In the rows, zero is written as 128.
Known rows, with every way that one mark hangs from another:
C{D}: [119 132 105 142 112 106 122 119 108 134 131 140 127 164 128 142 110 130
 146 154 140 170 137 121  84 112]
K{B X}: [100  95 169 113 147 112 171  93 120 141 117 136 170 138 136  99 168 145
  99  77 178 199 128 136 135 113]
B{H}: [118 118 130 102 103 124 131 140  96 128 102 117 131 113 156  96 127 154
 122 132 142 129 139 120 137 113]
X{K{B}}: [108 127 124 127 171  85 175 102  83 144 143 104 162 156 134  60 177 144
 121 105 194 161  94 148 128 134]
B{K}: [130 132 102 137 139 113 149 111 141 173 104 138 120 155 124 132 122 138
 133 155 149 140  98 142 116 164]
H{B{C K}}: [183 112  92 112 123  82 150 133 130 110  81 151 106  97 149 127 121 117
 157 150  73 158 107 134 121 135]
K{B{C} X}: [113  88 187  90 137 107 172  96 136 112 108 138 158 104 164  79 186 116
 112  69 132 198 115 135 135  87]
D{B{H{K{X}}} C}: [ 77  76 202 160 127 164 133 124 147 148 105 114 123 115 156 114 103 138
  89 130 144  92 152  97 168 147]
X{K{B{H}}}: [ 94 119 136 108 156 106 163 113  67 123 140  88 162 121 155  46 160 150
 104  96 190 133 115 140 159 117]
H{B{C{D} K}}: [177 112  84 137 118  81 140 133 126  99 105 152 101 117 147 156  85  93
 157 162  68 171 129 132 102 110]
H{B K{X}}: [147  70 142 135 117 100 164 148 142 116  88 159 156 111 148 140 104 126
 149 143 122 177 147 128 148 110]
X{K{B{C{D} H}}}: [103 111 135 108 138  96 154 116  72  83 159  91 141 109 178  57 148  98
 119  96 137 147 129 140 135  72]
K{B{C H} X}: [104  74 202  74 129 125 164 110 117  92 101 120 153  73 185  64 172 126
  94  59 129 169 141 130 161  70]
K{X}: [118  93 162 126 128 107 144 125 133 122 109 158 144 133 141 122 164 125
 124 114 169 167 122 139 125 108]
D{B{H} C K{X}}: [118  74 205 138 116 165 111 112  99 112 121 132 135 125  96 107 169 165
  70  83 153  99 169  67 143 111]
C{B{H K X} D}: [125 189  73 137 126 172  81 149 160 146 162 103 102 138 110 203  67 107
 121 179 133  65 131 159 131 154]
K{B{C{D} H} X}: [ 89  78 190  97 118 120 151 108 112  80 129 118 144  86 179  93 137 102
  94  70 124 183 163 125 137  48]
D{B{X} C}: [ 98 180 129 173 159 153 101 110 146 184 138 114 103 169  91 139 116 161
 131 132 143 103 113 115 105 214]
B{H K{X}}: [117  85 157 131 135 127 146 122 142 123 102 139 126 106 156 129 126 120
  94 120 168 125 130 148 163 123]
C{B{K X}}: [138 199  70 128 151 151  97 139 180 179 139 122 115 157  95 191 116 124
 136 171 138  81  88 169 131 196]
D{B K}: [157 108 143 114 105 148 114 118  87 171 146 147 149 155  79  94 180 160
 104 106 126 139 122  76 114 133]
C{D{B{K X}}}: [116 172  95 188 167 151 106 110 148 200 175 135  97 172  96 173  77 107
 123 148 135 126 106 139 105 194]

Rows:
[105 170 132 100 146 119 155  99 140 148 136 114 144 126 136  99 143 135
 148  89 106 168 104 144 118 137]
K{B{C X}}
[127 163  92 142 146 142 100 110 163 162  99 111 103 173  98 177 119 147
 120 191 150  67 104 137 117 194]
D{C{B{K}}}
[173 108  94 113  94  80 132 143 100  79 109 150 115 112 151 133 109 105
 170 145  68 184 145 115  93  80]
H{B{C{D}}}
[131  63 185 130  94 165 104 131  81 109 164 150 145 124 104 116 154 121
  67  83 138 135 179  76 132  63]
C{D{B{H} K{X}}}
[146 160 108 125  93 128 116 119 130 106 167 150 138 150  88 154 139 113
 165 116  77 156 146 112  75  86]
B{C{D{K}} X}
[ 92 174 127 181 167 169 106 108 147 182 133  96  82 138 108 149  80 158
 104 137 143  59 118 125 140 225]
D{B{H K X} C}
[145 149  85 153 106 108 139 153 155 110 134 141 125 115 142 171  50  97
 200 168  42 163 150 131 106 115]
H{B{C{D} X} K}
[133 148 122 110  76 147 106 133 114  80 161 131 127 114 110 137 122 118
 146 107  77 123 171 107 102  65]
B{C{D{K}} H X}
[104 196  93 143 159 146  87 155 135 108 149  77 113 135 109 144 133 135
 133 159 177  17 115 157 145 171]
D{C{B{H X{K}}}}
[173 154  93 112 122  98 131 151 137 100 113 140 118 100 135 136 123 123
 184 130  72 158 114 140 115 128]
H{B{C X}}
[110 168  98 137 143 142 129 128 147 156 123 114 114 126 130 150  87 144
 126 142 148  97 115 162 142 169]
B{H K X}
[140 193  82 125 160 125 104 160 141 135 174 112 132 155 100 138 170 107
 152 158 171  70  78 175 133 159]
C{B{X{K}}}
[132 185 108 118  99 183  71 138 133 117 135  98 130 141  60 170 132 181
 123 142 132  38 161 101 127 140]
D{C{B{H X}} K}
[ 99 105 168 124 112 165 110 149 167 116  95 105 136 118 151 157 105 136
 106 164 143  60 157 124 169 125]
D{C{B{H{K{X}}}}}
[ 99  71 180 122 106 137 156 144 141 126 102 131 153 105 175 118 110 121
 119 129 143 132 150 129 165  95]
B{H{K{X}}}
[161 167  67 157 149 105 140 133 145 145 116 140 114 134 102 171  81 144
 161 154 123 143 111 156 122 183]
H{B{K X}}
[176 149  85 127 151  71 144 159 121  79 138 136 123 102 142 108 153  95
 187 126 107 133  92 158 125 127]
H{B{C X{K}}}
[124 128 121  85  87 169 108 165 135 156 112 101 143 117 155 130 101 134
 126 179 111  74 139 124 164 127]
C{B{H{K}}}
[142 136 122  96  82 167  79 132 106 107 110 103 135 138  81 145 154 181
 104 147 127  52 168  80 133 119]
D{C{B{H}} K}
[102  61 201 127 120 163 135 145 131 158 123 130 145  99 168  95 117 116
  87 116 133 117 142 113 177 122]
D{B{H{K{X}}}}
[127 126 114 169 148 140 116 107 121 191 153 137 101 168 116 143  96 112
 108 153 137 138 108 122 107 168]
C{D{B{K}}}
[157 147 144 107 112 153 108 128 131 150 164 148 131 129  86 105 181 125
 129  88  75 127 113  98 109 132]
D{B{C X} K}
[102 174 123 191 192 127 115 117 127 159 167 108 103 172  98 112 143 135
 133 134 178  75  85 137 120 207]
D{B{X{K}} C}
[151  78 165 115  90 116 133 119 125  70 141 177 146 128 111 134 180  90
 125  95 102 180 160 100  94  31]
B{C{D{K{X}}}}
[162 160  80 132 117  97 120 151 132  89 136 142 109 118 130 161  90 102
 187 142  67 172 141 134  91 108]
H{B{C{D} X}}
[180  76 137 118 138  81 161 131 152  83  85 172 113  84 152 135 142  98
 137 119 100 168 113 146 139 107]
H{B{C K{X}}}
